Each row comes from the steps of one path. Every step used is in the known rows, and no mark comes twice. Write the path behind each row, first mark first.
In the rows, zero is written as 128.
Known rows
Q, D, E, T: [142 132 152 120 114 141 156 118  92 143 141 113 168 105 119  58  96 129
 122 113 130 126]
Q, D: [123 159 155 108 130 146 138   4  85 131 131 137 184  89 131 111 119 103
 124 129 168 125]
A, T, E, Y, Q: [110  96  79 116 106 119 134 198 142 125 134 132  74 130 133 185 152 161
 149 138 145 144]
Y, E, T: [146 131 131 125 102 126 164 151 106 140 196 132 136 113 123  73 127 111
 139  89 178 134]
A, D, E, Y, Q: [108 101 127 131 118 113 146 138 146 108 124 128 115 124 127 104 168 168
 117 136 163 130]
U, E: [139 165 138 157 128 108 149 144  97 119 122 148 154 134 121 120 123  96
 133 140 174 106]
E, T, A, D: [152 153 163 146 149 142 120  45 126 129 164  98 116 127 138 111 107 135
 120 125 101 120]
E, Y, Q, D: [ 98 142 126 100 121 136 149  40 114 127 137 131 163  84 126 146 148 142
 129 130 201 137]
T, A: [144 146 109 138 151 125 118  90 111 118 130 132  87 128 133 136 114 122
 119 141  68 112]
A, D, Q, T, E, Y: [114 118 155  84 130 129 120 112 179 152  99 140 117 157 124 155 125 140
 146 145 172 131]
D, Q: [113 108 164 124 124 120 123 156 127 105  89 133 135  97 126  85 128  88
 111 124 124 118]
Q, T, A, D, E: [147 144 156 154 143 130 107 132 132 112 106 113 139 159 125  93 126 119
 106 147  91 119]
Y, Q, D, E: [120 131 127 140 109 129 141 128 106 111 114 129 167 102 115  81 142 119
 106 135 128 125]
E, Y, Q: [100 109 107 115 118 113 146 137 131 115 131 140 106 106 136 141 167 157
 131 134 175 140]
A, D, Q, T: [111 150 193 124 131 135  93 186 138 116  94 109 190 123 139 145 135  64
 122 135 162 152]
D, E, Y, Q: [105  94 104 125 114 108 151 176 137 109 116 140 109 120 125 107 165 166
 121 136 153 131]
U, A: [134 148 119 157 139 119 126 110 132 132 143 157 143 130 161 114 119 106
 140 110 143 100]
U, Q: [124 129 130 147 144 121 121 100  98 116 119 171 154 100 137 143 112  79
 120 144 159 103]
Y, E, T, A, D, Q: [134 129 173 146 130 128 124 120 164 112 153 100 126 120 110  87 121 105
 109 103 131 114]
E, Y, A: [117  93 105 101 134 115 142  86 119 144 123 154  99 131 138 125 160 163
 142 100 116 143]
Y, Q, T, A, D, E: [137 145 139 167 134 125 107 177 144 105 117 105 137 151 125 112 141 123
 103 147  89 128]
U, Q, D, E: [131 134 142 140 132 132 139  79  97 117  99 153 188 107 110  86 106  99
 106 141 144  98]

Write each row's path
[141 173 163 143 157 140  93  77 134 120 134 103 142 143 144 158 126 107
 121 145 115 133]
Q, T, A, D
[151 146 114 134 142 134 130 123 109 136 160 110  91 124 129 127  94 136
 127 124  67 122]
E, T, A
[143 148 102 147 128 134 138 144 117 129 159 100 114 114 111 123 104 143
 116 125  67 123]
Y, Q, D, E, T, A
[126 144 159 122 118 132  88 187 161 144 108 131 135 143 132 164 120  76
 137 148 112 137]
A, D, Q, T, E
[118 122 116  89 136 123 124 124 154 158 108 172 116 154 127 191 114 132
 154 155 178 123]
U, Q, T, E, Y
[147 113  98 124 111 137 110 195 109 134 123 131  81 145 140 159 108 113
 152 142  88 130]
A, T, E
[153 148 117 135 137 138 139 107 111 136 147 106 116 123 112 105  87 144
 117 125  68 114]
Q, D, E, T, A
[151 123 172 141 121 134 144 134 108 132 143 105 147 125 131  38 108 135
 119 114 120 124]
A, D, E, T
[107 132 101 101 110 145 138  90 123 133 138 119 136 105 123 184 134 148
 145 133 180 143]
A, T, E, Y, Q, D
[116  94 102 114 137 119 147  66 125 143 111 161 138 128 115 119 140 157
 128 107 130 124]
U, Q, D, E, Y, A
[146 100  75 130 108 132 107 204 112 144 128 134  68 149 141 176 125 119
 155 121  54 144]
Y, A, T, E
[111  92 103  96 122 116 119 168 161 160 108 150  97 149 125 173 148 138
 150 107 100 151]
D, Q, T, E, Y, A
[144 122 174 150 131 126 129 102 119 105 105 131 144 140 130  34 134 124
 103 137 120 108]
A, D, E
[131  73  84 118 120 129 135 199  98 118  99 116  99 152 134 136 142 164
 145 101 106 151]
D, E, Y, A, T
[155 150 103 140 129 125 145 133 123 133 193 120  92 130 116 118 111 128
 130 107 104 121]
Y, E, T, A
[115 109 111 139 130 113 138 135 158 106 129 121  95 133 119 123 159 177
 113 139 131 123]
T, A, D, E, Y, Q
[122 146  90 133 137 119 112 213 148 119 115 118 108 153 120 190 138 139
 124 151  95 142]
D, E, Y, Q, T, A
[127  87  91 107 121 140 136 149  97 124 105 110 125 143 128 143 135 162
 144 100 121 152]
Q, D, E, Y, A, T
[125 129 181 146 146 128 105  93 155 101 108 108 122 116 122 103 122 105
 100 129 102 108]
T, A, D, Q
[129 172 147 157 145 136  90 119 143 113 145  98 139 138 144 179 143 109
 119 146 115 143]
Y, Q, T, A, D
[126  99 163 105 139 123 151  52 142 121  94 140 121 150 122  52 137 176
 120 134 175 109]
A, D, E, Y
[126 126 145 115 135 130 112  73 156 154 134 132 123 157 145 158 154 144
 145 117 136 149]
Q, T, E, Y, A, D
[140 132 145 135 121 141 151 118  92 141 142 126 182 101 115  78  83 114
 119 117 143 115]
U, Q, D, E, T
[116 155  91 126 141 123 108 180 141 121 129 117 111 140 131 215 139 134
 132 149 109 149]
E, Y, Q, T, A
[118 102  85 107 133 117 119 142 148 165 123 171 107 151 131 200 140 135
 156 119 115 142]
U, Q, T, E, Y, A
[109 140  90 116 115 142 135  94 142 140 151 125 143 115 132 193 128 147
 152 121 181 130]
U, A, T, E, Y, Q, D
[132 130 133 132 105 137 155 158  98 135 151 107 165  96 118  75 113 131
 121 113 129 135]
Y, Q, D, E, T
[129 150 147 139 123 129  85 190 181 152 120 135 141 152 139 175 113  76
 145 135 117 124]
U, A, D, Q, T, E
